Every row comes from one small tree of marks. The marks that hang from a mark follow it in brackets, in alphabetical order. Every link used is in the known rows. Which tree was each row made from?
Known rows
C(N V(Q(H))): [ 0.09  0.55  0.71 -1.25 -0.42  0.27 -0.64 -0.69 -0.04 -0.71  0.02  0.14
 -1.13  0.01  3.30 -0.82  0.04 -1.67 -0.51 -0.05  0.99  0.81  0.89 -1.26]
V(Z): [-0.44  0.27  0.63 -0.07  0.02  0.61  0.49  0.30 -0.21  0.96 -0.60 -1.46
 -0.41 -2.32 -3.34 -1.20  1.00  0.15  0.30  0.24 -3.79 -0.38  0.57  0.95]
N(C(V)): [-0.33 -1.63  0.09 -0.64  0.52  0.63  0.45 -0.27 -0.92 -0.91 -0.01 -1.42
  0.66 -0.63 -1.28 -0.30 -0.03 -1.60 -1.53 -1.24  0.70 -0.66 -0.60 -1.00]
N(C(V W)): [ 0.07 -1.70 -0.40 -1.09  0.72  0.13 -0.13 -0.96 -1.72 -0.86 -0.07 -1.43
  0.68  0.97 -0.44  1.46 -1.31 -0.51 -3.79 -1.76  2.52 -0.39 -1.40 -1.67]
V(Q(H) Z): [-0.88  1.49  1.84  0.83 -0.15  0.87 -0.01 -1.02  1.36  3.10 -0.92 -1.02
 -1.58 -1.60 -1.43 -4.00  1.61  0.32  1.01  0.61 -4.14 -0.23  0.34  0.63]
N(C(V(Q) W)): [-0.28 -1.22  0.65  0.26  0.94 -1.28 -0.60 -0.86  0.21 -0.17  0.24 -0.23
  0.53  1.59 -0.13 -0.60 -0.72 -0.35 -2.73 -1.68  0.61 -0.89 -1.91 -1.84]
Q(V(J Z)): [ 0.51  2.35 -0.42 -0.21 -0.23  0.26  0.65  1.23  2.86  0.48 -0.57 -1.91
  0.56 -0.96 -1.19  0.36  0.50 -1.06 -1.05  1.30 -3.61  0.57  1.18  1.49]
L(W): [-0.45  1.58  0.79 -2.78  0.79  1.83  0.46  0.10 -3.83 -1.92 -0.71 -0.56
 -1.47 -2.95 -2.29  0.15 -0.08  1.37  0.33  0.39 -1.89 -0.62  0.98  1.55]
J(V(Q)): [-0.52  0.43  1.49  0.12  1.25 -1.81  0.32  2.25 -0.41  2.37  0.74 -0.26
  0.13  0.23 -1.56 -1.99  2.03  1.31  1.24  0.26 -3.64 -1.28  1.43  0.50]
L(W(C(N V(J)))): [ 0.42  1.26 -0.58 -1.36 -0.80  1.82  0.22  0.21  0.09 -4.17  0.20  2.01
  0.10 -0.41  0.78  4.52 -1.86 -0.98  1.59  1.06  4.17  0.91 -0.36  0.79]
V(J Q(H) Z): [-0.60  2.74  1.09  0.99 -0.92  1.21  0.38 -0.40  3.75  2.24 -1.04 -0.92
 -1.87 -0.62 -1.41 -2.67  1.71  0.04  1.42  0.60 -4.18  0.47  0.07  0.90]
N(C(V(J Z) W)): [ 0.18 -0.13 -0.73  0.23 -0.88  0.49  0.00 -0.33  3.73  0.42 -0.42 -1.43
  0.59  1.45 -1.19  1.62 -0.52 -0.63 -2.84 -1.30  1.02  0.74 -2.41 -0.92]
H(J(V(Z))): [-1.16  0.85  0.57  0.83  0.93 -0.99  0.96  1.68  0.60  3.21  1.10 -0.73
  0.45 -0.39 -1.92 -0.29  3.71  1.52  0.23 -0.58 -2.95 -0.05  1.68  1.05]
N(C(V(J))): [-0.09 -0.47 -0.78 -0.51 -0.33  0.89  0.79  0.17  1.33 -1.29 -0.20 -1.38
  0.20  0.30 -1.21  0.90  0.18 -2.09 -0.78 -1.31  0.79  0.06 -0.81 -0.70]
Z(V): [ 0.05 -1.73  0.41 -0.14  1.50  0.63  0.57  0.43 -3.64 -1.36 -0.28 -0.35
 -1.98 -1.84 -0.59 -1.04 -0.42 -1.27  0.98  0.63 -4.33 -0.78  1.84  0.78]
L(W(C)): [-0.48  0.77  0.63 -0.60  1.00  1.85  0.66 -0.61 -4.10 -1.98 -0.26  0.97
 -0.58 -2.41 -3.11  1.40 -0.95  1.38  1.99  1.32  0.67 -1.13  0.17  1.92]
V(Q Z): [-0.91  0.52  1.68  1.19  0.24 -0.60 -0.07  0.56  1.67  1.55 -0.32 -0.31
 -0.43 -1.89 -2.94 -3.58  1.56  0.33  1.04  0.17 -5.26 -0.86  0.01  0.86]
L(W(C(N V(Q)))): [-0.18  0.52  1.14 -0.24  0.18  0.15 -0.73 -0.04 -0.60 -2.87  0.55  3.24
  0.41 -0.88  1.35  0.97 -1.54 -0.40  1.60  1.07  2.62 -0.37 -0.57  0.45]
H(J(V(Q Z))): [-1.60  1.25  1.67  2.14  1.09 -2.11  0.40  1.72  2.40  3.92  1.37  0.51
  0.59  0.06 -1.44 -2.37  4.29  1.55  0.85 -0.39 -4.66 -0.66  1.08  1.04]
C(N V(J) W(L)): [ 1.59 -0.85 -3.09 -1.47 -1.44 -0.51 -0.30  0.22 -0.95 -2.35 -0.13 -0.22
  0.53  2.80  3.17  3.84 -2.36  0.80 -1.03 -1.22  4.82  1.49 -0.46 -1.15]
N(C(V(J) W)): [ 0.33 -0.47 -1.15 -1.01 -0.06  0.44  0.27 -0.60  0.82 -1.32 -0.19 -1.61
  0.32  2.12 -0.57  2.86 -1.03 -1.01 -2.92 -1.65  2.35  0.43 -1.75 -1.38]
C(V(J) W(L)): [ 1.50 -0.68 -3.18 -1.46 -0.95 -0.62 -0.26 -0.72 -1.39 -0.65 -0.29 -0.56
  0.37  2.39  0.46  2.73 -1.31  1.68 -1.99 -0.72  3.43  0.70 -0.53 -0.76]
W(C(N V(Q)) L): [ 0.54 -2.16 -0.90  1.76 -0.36 -1.73 -0.52  0.04 -1.17 -1.03  0.65  2.61
  1.91  1.03  2.36 -0.01 -1.63  0.40  2.81  0.22  4.02 -0.61 -0.69 -0.45]
J(V): [-0.13  0.12  0.60 -0.80  1.07 -0.85  0.95  2.01 -2.10  1.67  0.46 -1.57
  0.03 -0.78 -1.98  0.27  1.37  1.19  0.58  0.28 -2.26 -0.68  2.13  0.48]
N(C(V(Q))): [-0.62 -1.20  1.05  0.63  0.68 -0.91 -0.14 -0.02  0.75 -0.09  0.16 -0.43
  0.48 -0.29 -0.64 -2.48  0.45 -1.43 -0.92 -1.25 -0.87 -1.12 -1.10 -1.02]
C(N V(Z) W(L)): [ 1.09 -1.54 -1.92 -0.79 -1.37 -0.76 -0.97  0.19 -0.10 -0.03 -0.18 -0.27
  1.20  1.21  2.72  1.33 -1.94  1.60 -1.54 -1.08  3.10  1.17 -0.95 -1.01]

Which tree is each row?
[-0.09 -0.06 -0.04  0.37  0.04 -0.81 -0.28 -0.34  2.42 -0.89  0.09 -0.32
  0.31  2.47 -0.25  0.59 -0.43 -0.67 -2.06 -1.69  1.04 -0.24 -2.20 -1.35] -> N(C(V(J Q) W))
[-0.96 -0.17  1.13  1.47  1.90  0.46  0.45 -1.26 -2.29  0.86  0.41  0.70
 -3.15 -0.21  1.87 -2.77  2.25 -1.20  1.00  0.11 -4.31 -0.33  2.00  0.43] -> Z(V(Q(H(J))))
[-0.04 -0.42  0.59  1.20  0.92 -0.12  0.47  0.99  0.32 -1.30 -0.22  0.78
 -2.25 -0.10 -0.34 -2.05  0.41 -1.76  2.69  0.93 -5.91 -0.67  1.08  1.13] -> Z(V(J Q))
[-0.81  1.94  2.25  1.21  0.10 -0.19  0.09  1.13  2.46  5.60 -0.07 -1.08
 -0.71 -0.26 -0.64 -3.38  2.49  1.69  1.33  0.80 -3.97 -0.16  1.07  0.72] -> J(V(Q(H) Z))
[-0.23 -0.12  0.99  0.09 -0.81 -1.03 -0.95  1.08  3.23 -0.24  0.28  0.77
  0.48 -0.65  1.24 -1.61  0.38 -1.45 -0.04 -0.04 -1.78  0.40 -0.13 -0.42] -> C(N V(Q Z))
[-0.38  0.74  1.10  0.06  0.67  0.14 -0.64 -0.94 -0.99 -1.40  0.42  2.89
  0.29 -0.96 -1.51  0.07 -0.61  0.51  0.80  1.66  1.21 -1.14 -0.75  0.86] -> L(W(C(V(Q))))
[ 0.00  0.63  0.81  0.86  0.48  1.30  0.47 -0.11  0.20  0.27 -0.71  0.02
 -3.36 -0.06  1.18 -2.27  0.41 -1.70  2.32  0.97 -4.60  0.16  1.35  0.79] -> Z(V(J Q(H)))
[ 0.50 -1.64 -0.52 -0.06  0.00  0.14  0.18 -0.12 -1.78 -2.61  0.58  1.33
  1.22 -0.15  0.47  2.87 -1.51 -1.83  0.87  0.47  4.14  0.16  0.28 -0.52] -> W(C(N V))
[ 1.42 -1.85 -2.29 -1.98 -0.56 -0.76 -0.72 -0.33 -3.15 -1.81  0.07 -0.38
  0.91  1.85  3.48  2.48 -2.41  1.30 -1.74 -1.37  4.68  0.82 -0.11 -1.55] -> C(N V W(L))
[-0.75  1.04  2.03  1.41  0.47 -1.64  0.08  2.49  2.66  3.94  0.47 -0.31
  0.41 -0.60 -2.16 -3.04  2.36  1.61  1.50  0.45 -5.42 -0.88  0.70  0.94] -> J(V(Q Z))
[ 0.60 -2.28 -1.45  1.51 -1.31 -0.10 -0.16  0.22  0.24  0.12  0.16  1.38
  2.18  0.12  1.37  0.78 -1.70  0.52  2.47  0.47  4.16  0.43 -0.83  0.16] -> W(C(N V(Z)) L)
[-0.07  0.51  0.73 -0.48 -0.79  1.68 -0.53  0.15  0.89 -1.73  0.01  2.13
  0.65 -1.87  0.33  2.07 -1.48 -0.11  1.09  1.33  2.64  0.63 -0.88  0.94] -> L(W(C(N V(Z))))
[-1.13  1.86  0.68  0.69  0.53  0.60  0.96  0.19  0.55  4.93  0.56 -1.46
 -0.78 -0.04 -0.45 -0.40  3.79  1.45 -0.07 -0.11 -1.63  0.71  1.99  0.73] -> Q(H(J(V(Z))))
[-0.27 -0.49  1.56  0.77  1.26  0.89  0.05 -0.51 -2.06  0.78 -0.59 -0.07
 -3.10 -1.17  1.39 -3.57  0.17 -1.11  1.68  0.96 -4.52 -0.60  1.68  0.36] -> Z(V(Q(H)))
[ 1.21 -1.68 -2.45 -1.52 -0.09 -0.98 -0.62 -1.21 -3.78 -0.21 -0.13 -0.58
  0.81  1.45  0.67  1.18 -1.47  2.21 -2.46 -0.77  3.35  0.03 -0.22 -1.13] -> C(V W(L))
[ 0.50  3.36 -0.15 -0.64 -0.65  1.67  0.64 -0.14  2.53  2.26 -1.17 -2.69
 -0.64 -0.80  0.14 -0.05  0.61 -0.78 -1.38  1.62 -2.16  1.34  1.61  1.17] -> Q(H V(J Z))
[ 0.29 -0.20 -0.21  1.35 -0.61 -0.71  0.01  0.69  2.26 -2.70  0.79  2.38
  0.86  1.40  0.78  2.04 -0.71 -2.20  2.16  0.62  2.32  0.32 -0.46 -0.32] -> W(C(N V(J Q)))
[-0.57  1.69  0.98  1.20 -0.55 -0.33  0.38  0.93  3.88  0.87 -0.52 -0.19
 -0.76 -0.82 -2.88 -2.30  1.69 -0.27  1.63  0.28 -5.34 -0.22 -0.16  1.35] -> V(J Q Z)
[-1.56  1.72  1.27  1.35  0.44  0.27  0.38 -1.47  1.06  3.03  0.01 -0.15
 -1.54 -0.90 -0.74 -3.12  3.52  0.46  0.24 -0.41 -3.28  0.04  0.69  0.67] -> V(Q(H(J)) Z)
[ 0.73 -1.49 -1.72 -1.32 -0.06 -0.39  0.13  0.24 -4.23 -1.62 -0.35 -0.94
  0.23  0.76  2.12  1.64 -2.35  2.50  0.19 -1.53  2.55  0.22  0.39 -0.51] -> C(N W(L))
[-0.31 -0.05 -0.22  0.58 -1.04  1.12  0.61  0.48  4.41  0.27 -0.49 -1.30
  0.65 -0.23 -1.84 -0.24  0.62 -1.77 -0.58 -0.91 -0.64  0.37 -1.56 -0.13] -> N(C(V(J Z)))
[ 0.26 -1.12 -0.06  1.14 -0.75  0.40 -0.11  0.05  1.22 -1.01  0.37  1.33
  1.45 -0.55 -0.11  1.84 -0.87 -1.62  1.26  0.83  2.59  0.51 -0.48 -0.10] -> W(C(N V(Z)))
[-0.99 -0.77  1.73  1.60 -0.05 -0.51 -0.36  0.16  3.80  1.70 -0.05 -0.36
  0.90 -0.73 -1.22 -3.70  0.98 -1.16 -0.59 -0.89 -2.34 -0.78 -1.86 -0.53] -> N(C(V(Q Z)))
[ 0.01  1.00  0.29  0.42 -1.63 -0.63 -0.53  1.58  5.63 -1.07  0.12  0.66
  0.13  0.36  1.15 -0.22  0.65 -1.84  0.85  0.07 -1.99  1.08 -0.53 -0.09] -> C(N V(J Q Z))
[-0.23  2.09 -0.40 -1.10  1.56  0.90  0.93 -1.41 -3.28  1.28  0.20 -1.71
 -0.73 -0.54  1.55  0.69  1.84 -0.61 -3.10  0.28 -0.15  0.52  2.89  0.38] -> Q(H(J) V)
[ 0.91 -1.50 -1.33 -0.65 -0.45 -2.32 -1.32 -0.19 -1.51 -1.13  0.38  0.87
  0.84  2.15  3.89  0.49 -1.98  1.54 -1.19 -1.23  3.03  0.25 -0.61 -1.51] -> C(N V(Q) W(L))
[ 0.20  0.17  0.10 -1.47  0.04  1.51 -0.14 -0.11 -2.31 -3.67  0.27  2.03
  0.43 -1.18  0.93  3.32 -2.07 -0.40  0.81  1.08  4.13  0.27 -0.06  0.46] -> L(W(C(N V)))
[ 0.84 -0.46 -1.19 -0.51 -0.37 -0.88 -1.09 -2.25 -2.30  1.80 -0.38 -0.23
 -0.47  2.24  2.46 -0.95 -0.89  2.17 -2.07 -0.19  2.89  0.23 -0.53 -1.44] -> C(V(Q(H)) W(L))
[-1.24  1.39  0.74  0.51  1.21  0.23  0.59 -1.56 -2.02  1.26  0.24 -0.21
 -1.99 -0.56 -0.03 -2.03  3.05  0.26  0.03 -0.64 -2.04 -0.29  1.48  0.20] -> V(Q(H(J)))
[-0.05  1.77  0.36  0.31 -0.18  0.49 -0.34 -0.32  1.25 -1.89  0.20  2.74
 -0.15  0.18 -1.62  1.26 -0.43  0.07  1.56  1.71  1.22 -0.34 -1.14  1.25] -> L(W(C(V(J Q))))
[-0.46  1.41  1.74 -0.10  0.83 -0.57  0.38  0.83 -0.71  3.91  0.10 -1.22
 -1.18  0.26  0.01 -2.12  1.96  1.35  1.10  0.56 -2.49 -0.52  1.81  0.09] -> J(V(Q(H)))
[ 0.23  2.31  0.53 -0.81  0.19  1.40  0.27 -0.50  0.30  2.88 -1.02 -2.62
 -0.48 -1.63  0.52 -1.29  0.41 -0.39 -1.94  1.58 -2.42  0.71  1.77  0.80] -> Q(H V(Z))
[ 0.10  0.34 -0.01 -1.08  0.49  1.36 -0.11 -0.97 -2.62 -2.02  0.12  1.71
  0.16 -1.67 -1.87  2.09 -1.06  0.45  0.01  1.50  3.11 -0.51 -0.34  0.93] -> L(W(C(V)))
[ 0.29 -2.08 -1.22  0.64 -0.64 -0.30 -0.41 -0.79  0.46  1.97 -0.53 -1.43
  1.69  1.22  0.40 -0.55 -1.43  1.93 -2.40 -1.69  2.50 -0.06 -2.55 -0.99] -> N(C(V(Z) W(L)))
[-0.37  0.10  0.99  0.41 -0.29 -1.10 -0.81  0.12  2.76  1.21  0.07  0.25
  0.28 -0.84 -1.61 -2.77  1.34 -0.68 -0.65  0.54 -3.09 -0.34 -0.43  0.03] -> C(V(Q Z))
[ 0.81 -0.83 -0.94 -2.61 -0.02 -0.22 -0.72 -0.12 -2.30 -2.39  0.29 -0.45
  0.18  0.99  2.00  3.47 -1.75 -0.72 -2.79 -0.90  3.06  0.82  0.27 -1.70] -> C(N V W)
[ 0.19  0.77 -0.25 -0.23 -0.31 -0.82 -0.25  0.20  1.97 -0.99  0.17  0.36
 -0.24  0.64 -0.98 -0.23  1.10 -1.44 -0.19  0.26 -1.71 -0.13  0.08 -0.09] -> C(V(J Q))
[-0.32  0.56  0.73 -0.93  0.53  1.91  0.60  0.36 -3.46 -3.43 -0.18  1.42
 -0.48 -2.41 -0.35  2.58 -1.83  0.59  2.69  0.81  2.07 -0.28  0.31  1.40] -> L(W(C(N)))
[ 1.14 -1.39 -2.80  0.74 -1.40  0.01  0.45  0.34 -0.46 -2.45  0.24  1.34
  1.71  1.52  1.75  3.16 -1.90  0.00  2.72  0.09  5.78  0.71 -0.37 -0.14] -> W(C(N V(J)) L)
[ 0.93 -1.38 -1.86 -0.33 -0.84 -0.77 -0.89 -0.84 -0.56  1.67 -0.42 -0.63
  1.07  1.10  0.09  0.29 -0.92  2.46 -2.36 -0.49  1.80  0.45 -1.15 -0.55] -> C(V(Z) W(L))
[ 0.94 -2.71 -1.94  0.52 -0.55 -0.28  0.04 -0.31 -2.85 -1.58  0.38  1.41
  1.83  0.55  1.96  2.12 -2.12  0.18  1.95  0.17  5.78  0.11 -0.12 -0.47] -> W(C(N V) L)
[ 0.17 -2.24 -0.76  0.83  0.31 -1.73 -0.71 -0.87 -1.14  0.79 -0.03 -0.22
  1.41  2.24  1.37 -1.60 -1.42  1.75 -1.67 -2.06  2.50 -0.94 -2.36 -1.65] -> N(C(V(Q) W(L)))
[ 0.71 -0.52 -1.26  0.08 -0.82  0.57  0.60  0.22  0.50 -3.09  0.47  1.22
  0.77  0.73  0.37  4.32 -1.29 -2.41  1.72  0.42  4.07  0.91  0.06 -0.28] -> W(C(N V(J)))
